Known rows, with every way that one mark hangs from another:
telat{kuzi{kipo} zevu{fiper}}: [ 11   9  -2   1   2  -7  10   2  -1   3  -3  -2  -5   0   9   1   5   1
  -6   7 -14   2   7 -10   7   1  -6]
telat{kuzi{kipo}}: [  5   3  -7   0   5  -8   7   2   3   6  -4   3  -6  -1   6   2   0   0
  -2   9   0  -4   5 -10   7   5 -12]
zosef{fiper{muva zevu{kipo}}}: [-16  -1   4  -5   1   5   8  -6   3   5  -1   4   4   0   0   6   5   6
   2  -8   8  -6  -3   1   0   5 -12]
kipo{zevu{pitifa telat}}: [17 -8 -5  0 -6 -7 -4  5  3 -9  1  2 -1  0 -8 -2 -6  1  3  2 -4  8 -2  5
 -2 -2  9]
telat{zevu{pitifa}}: [ 23  -1 -13  -1   3   0   2   2   0   4   1   1   1   0   3  -1  -2   3
   1   7  -4   5   4  -1   5   0   3]
zosef{fiper{muva}}: [-12   1   4  -2  -1   1  13  -4   6   8   2   5   1  -1   3   1   1   8
   3  -1   2  -3  -2  -3   6   5 -10]
kuzi{telat}: [  2  -2 -11  -2   3   1   2   1   5  -1   0   2   0  -5  -1  -7  -1   3
   0   9 -17  -3  -2  -3  10   5  -9]
naku{zevu{kipo pitifa telat{kuzi}}}: [  4  -9  -2   3   5  -4  -3  -1  -6  -5   6  -3   0   1  -5   1   1  -5
   3  -2  17   7   3  -1 -12  -4  -1]
telat{zevu{fiper{muva} kipo pitifa}}: [ 7  2 -9  0  0  1  5  1 -4  4  2  1  3  1  4  3  4  2  1  0 -2  9  1  1
  3  0 -2]
pitifa{muva{fiper} zevu{kipo telat{kuzi}}}: [ -7   1  30   1   7   1  -1  -2   1  -8  -3  -2   5   7   0  -2  -6  -8
   2 -11  29 -10   3   3 -17  -1  15]
kipo{zevu{fiper pitifa telat}}: [ 10  -2  -4   1 -12 -11  -1   5   1 -10   6   0  -1  -2  -7  -4  -2   0
   0   2  -9  11  -2   6  -1  -4  16]
pitifa{muva{fiper} zevu{telat}}: [ -8   2  23   1   4  10  -4   0   5  -6   1   0   5   3   1  -9  -7  -6
   1  -6  18  -9   0   6 -11  -4  18]
naku{zevu}: [ 0 -4 -9  2  3  8  0 -4  0  5  4  2  0 -1  0 -9 -1  2  0  3  6 -2  1 -4
  1 -1 -5]
fiper{muva zevu}: [ -8   0  -7   0   5  14  -6  -3   1   8  -7   9  -1  -3   6   2   0   2
  -1  -3  11  -5  -3   2   6   0 -21]
kuzi{kipo{zevu{fiper}} telat}: [ -2   6 -12  -1  -7   0   1   8   8  -5  -7   0  -5  -5  -3 -10   4   4
  -5  10 -44  -3  -3  -2  15   5   0]
fiper{muva zevu{kipo telat}}: [ -8  -7   4  -2   4   9  -2  -5  -2  -4  -4   5   3   0  -3   4   2  -1
   4  -9  15   2  -4   6  -9   0 -17]
naku{zevu{fiper}}: [-7  2 -9  4 -2  5  3 -3 -2  4  7 -1  0 -3  1 -9  2  1 -4  4  0  1  1 -3
  2 -2 -1]
fiper{muva{pitifa} zevu}: [-12   1  -3   0   2  14 -10  -6  -4  11 -10   2  -3  -1   6   8   0   2
   0  -4   0  -5  -4   1   6  -1 -21]
pitifa{muva{fiper} zevu}: [ -9   6  14   1   5  11  -5  -1   6   4  -3   2   3   3   6 -10  -7  -3
   0  -3  19 -15   1   3  -1   0  17]
fiper{muva{pitifa} zevu{kipo telat}}: [-11  -6   8  -3   0   8  -7  -8  -7  -2  -6  -2   2   2  -3   9   2  -1
   4 -11   4   2  -5   5  -9  -1 -17]
naku{zevu{fiper{muva{pitifa}} kipo}}: [-17   0  -3   3  -3   8   0  -7  -8   7   3  -4   1   1   1  -1   4   2
   0  -6  -1   2  -2  -3  -1   0  -9]
telat{kuzi zevu{kipo pitifa{muva{fiper}}}}: [20  4  9  2 10 -7  0  1  2  3 -6  0  1  6  8  3 -3 -1  2  0 18 -2  6 -2
 -4  2  6]
zosef{fiper}: [-2 -1  1 -4 -3 -8 16 -3  6  4  8  1  2 -1 -2 -2 -1  8  2  3  0 -3  1 -4
  4  6  2]
pitifa{zevu}: [-1 -4 -3 -1  3  7  2 -2  0  3  2  1  2  1  0 -6 -4 -1 -1  1  8 -7  4 -1
  2  1  6]
fiper{zevu{kipo pitifa{muva} telat}}: [ -1  -5   3  -2   2   3 -10   2  -2  -7   4  -1   4   1  -7   4   0  -5
   2  -2  10  -2  -2   7  -8  -3   7]
kipo{zevu{pitifa{muva{fiper}} telat{kuzi}}}: [ 12   1  14   4  -1  -9 -10   5   6  -7  -6   3  -3   2   0   0  -8  -3
   2  -2  12   0   0   5  -5  -3  13]
pitifa{muva zevu{fiper kipo telat}}: [-15  -1  21   0  -2   7   4   0  -4 -10  11  -6   7   5  -8  -4  -1  -7
  -2  -8   6  -4   1   3 -10  -3  21]
kuzi{kipo{zevu} telat}: [  5   1 -13  -2  -1   4  -1   8  10  -4 -11   2  -5  -3  -3 -10   1   5
  -3   9 -40  -6  -3  -3  14   6  -5]

Rows:
[  3  10  -1   4  -2  -7  -4   9   4   2  -5   1  -8   0   4   3   0  -3
  -7   7 -12  -5   3  -5  12   0   6] | telat{kuzi{kipo{zevu{fiper pitifa{muva}}}}}
[-4  4 -5  1 -5 -7  2  4 -2  1 11 -2  3  0 -2  1  0 -3  0  5  2 -1  0  1
  4  2 16] | zevu{fiper kipo pitifa{muva}}
[ 14   2 -10   2   2 -10  -2   7   4   3  -9   4  -8  -1   3   3  -2   0
  -2   7  -7  -1   3  -5   9   3  -3] | telat{kuzi{kipo{zevu{pitifa}}}}
[-9 -2 11 -5 -2 -2  1 -1  2 -6  9 -3  5  1 -8  6  3  0  1 -4  2 -4 -3  5
 -7 -1 13] | zosef{fiper{zevu{kipo pitifa{muva} telat}}}
[  2   6 -11  -1   2  -3 -11   0   5   5  -5   5   1  -4   8  -1  -2   0
   2   3  21  -3  -2   7  -1  -1   3] | muva{fiper{zevu{pitifa}}}
[ -9  -4   2  -1   3  12  -6  -3  -1  -1  -4   7   0  -3   1   3   0  -1
   1  -6  10   1  -5   5  -3  -4 -19] | fiper{muva zevu{telat}}
[ 23  -5 -12  -4   4  -4   6   1  -1   2   3   0   4   3  -1   0  -1   3
   4   3   2   6   4  -1   0   3   4] | telat{zevu{kipo pitifa}}
[ 11  -2  -4  -2   7   7  -2   5   2  -2  -1  -2   3   1  -1  -4   0   1
   1   7 -22  -3   0  -1   7   3   4] | kuzi{telat{zevu{kipo pitifa{muva}}}}
[ -3   2   0  -1   0   7   4  -2  -3   1  -6  -6   2   0   2   0   5   5
   0   0 -31   3  -3  -3   7   4 -12] | kuzi{telat{zevu{fiper{muva{pitifa}} kipo}}}
[ -5  -4  -6   2  -4  -3  -1   0  -7  -7  14  -5   3  -2  -7  -4   4  -4
   1   1   4  11  -1   3 -11  -6  11] | naku{zevu{fiper kipo pitifa telat}}
[-10   3   0   1  -6   2  -1  -4  -6   5   3 -10   0   1   1   0  -1  -1
  -3   0  -9  -3   2  -3   3  -1  11] | muva{pitifa{zevu{fiper}}}
[  0  11   3   2   2   0   4  -1  -5  10 -10  -4  -7   0  13   7   5   1
  -5   1 -20   3   4  -9   9  -1 -16] | telat{kuzi{kipo} zevu{fiper{muva{pitifa}}}}
[ 2  1  3  6 -6 -9 -4  4  0 -5 -2  3 -5 -2  0  4 -2 -2 -1 -3  1 10 -1  4
  1 -5 -1] | kipo{zevu{fiper{muva} pitifa telat{kuzi}}}
[  5   3   9   2   2  -4   9  -6  -8   6  -6  -5  -1   4   7   8   3   2
  -1  -6  -1   5   4  -7   1   2 -14] | telat{kuzi zevu{fiper{muva{pitifa}} kipo}}
[-8  3  3  4 -1 -1  2  0 -4 -3  6 -4 -4 -3  0 -4  5 -4 -5  3 -4  4  1 -5
 -5 -7 -4] | naku{zevu{fiper telat{kuzi{kipo}}}}
[-13   4  25   5   0   5  -1   1  -3  -6   6  -5   0   2   0  -1  -2  -9
  -6  -4   8  -6   3   0  -5  -7  14] | pitifa{muva zevu{fiper telat{kuzi}}}
[  0   0  -3   3 -10  -4  -4   5   1  -6   2   4  -2  -3  -3   0  -1   0
   0  -2  -6  11  -5   7   1  -5   4] | kipo{zevu{fiper{muva} pitifa telat}}
[  3  -7 -16   1   3   2  -3  -1  -3   3   7   0   2   0  -3  -4   1   0
   2   3  10   1   1  -1  -3   0   3] | naku{zevu{kipo pitifa}}
[-15   2   6  -2  -4   0   9  -7   2  11   0  -1   0   0   3   5   1   8
   3  -3  -9  -2  -4  -4   6   4 -10] | zosef{fiper{muva{pitifa}}}
[  3  -9   0  -5   1  -1   1  -4  -3  -9   2   0   5   1  -9   1   1  -1
   2  -5  11   2  -1   4 -11   1  -4] | fiper{zevu{kipo telat}}
[  1   1 -16  -1  -6 -14   6   3  -3   1  11  -1   3  -2  -3   1   2   0
   1   6   4   7   1   1   2   3  11] | zevu{fiper kipo pitifa}
[18  1 -3  0  5  6 -2  4  1  5  2  1  1  2  4 -1 -4  1  0  7 -6 -1  3 -2
  7 -1  7] | telat{zevu{pitifa{muva}}}
[-13  -7  11  -1   1  10  -2  -6  -7   0  -2  -3   2   3  -2   5  -1  -2
   4 -11   3   1  -1   2  -8  -1  -5] | fiper{muva{pitifa{zevu{kipo telat}}}}
[-1  2  1 -4 -1 -5 -6 -8 -1  4 -9 -4  3  2  2  2 -1  3  4 -5 12 -5 -2  3
 -7  5  0] | muva{fiper{zevu{kipo}} pitifa}
[ 12  -2  -9  -2  -5  -5  -3   8   5  -7  -2   2  -4  -2  -6  -3  -1   0
   1   7 -18   5  -2   2   1  -1   7] | kuzi{kipo{zevu{pitifa telat}}}
[-6 -4  3 -6 -3 -8  5 -2  1 -5  9 -3  5 -1 -9  6  5  2  3 -3  5  2 -3  5
 -9  0  8] | zosef{fiper{zevu{kipo pitifa telat}}}
[  2   1  -6   0   4  -4 -11   4  -2  -3  -2   1  -5  -4   1   8   3  -6
  -2   5   3   2   0   2  -2  -5  -6] | fiper{zevu{pitifa telat{kuzi{kipo}}}}
[ 12   1  -4   1   2  -8   4   4   5   1 -11   4  -8   0   2   0  -2   2
  -3   5  -6  -4   4  -8   8   5  -8] | telat{kuzi{kipo{zevu}}}
[ 1  0 11  6 -6 -6  4  0  1 -7 -5  4 -4 -1 -1  1 -2  0 -2 -7  1  7 -1  1
 -1 -2 -8] | kipo{zevu{fiper{muva} telat{kuzi}}}
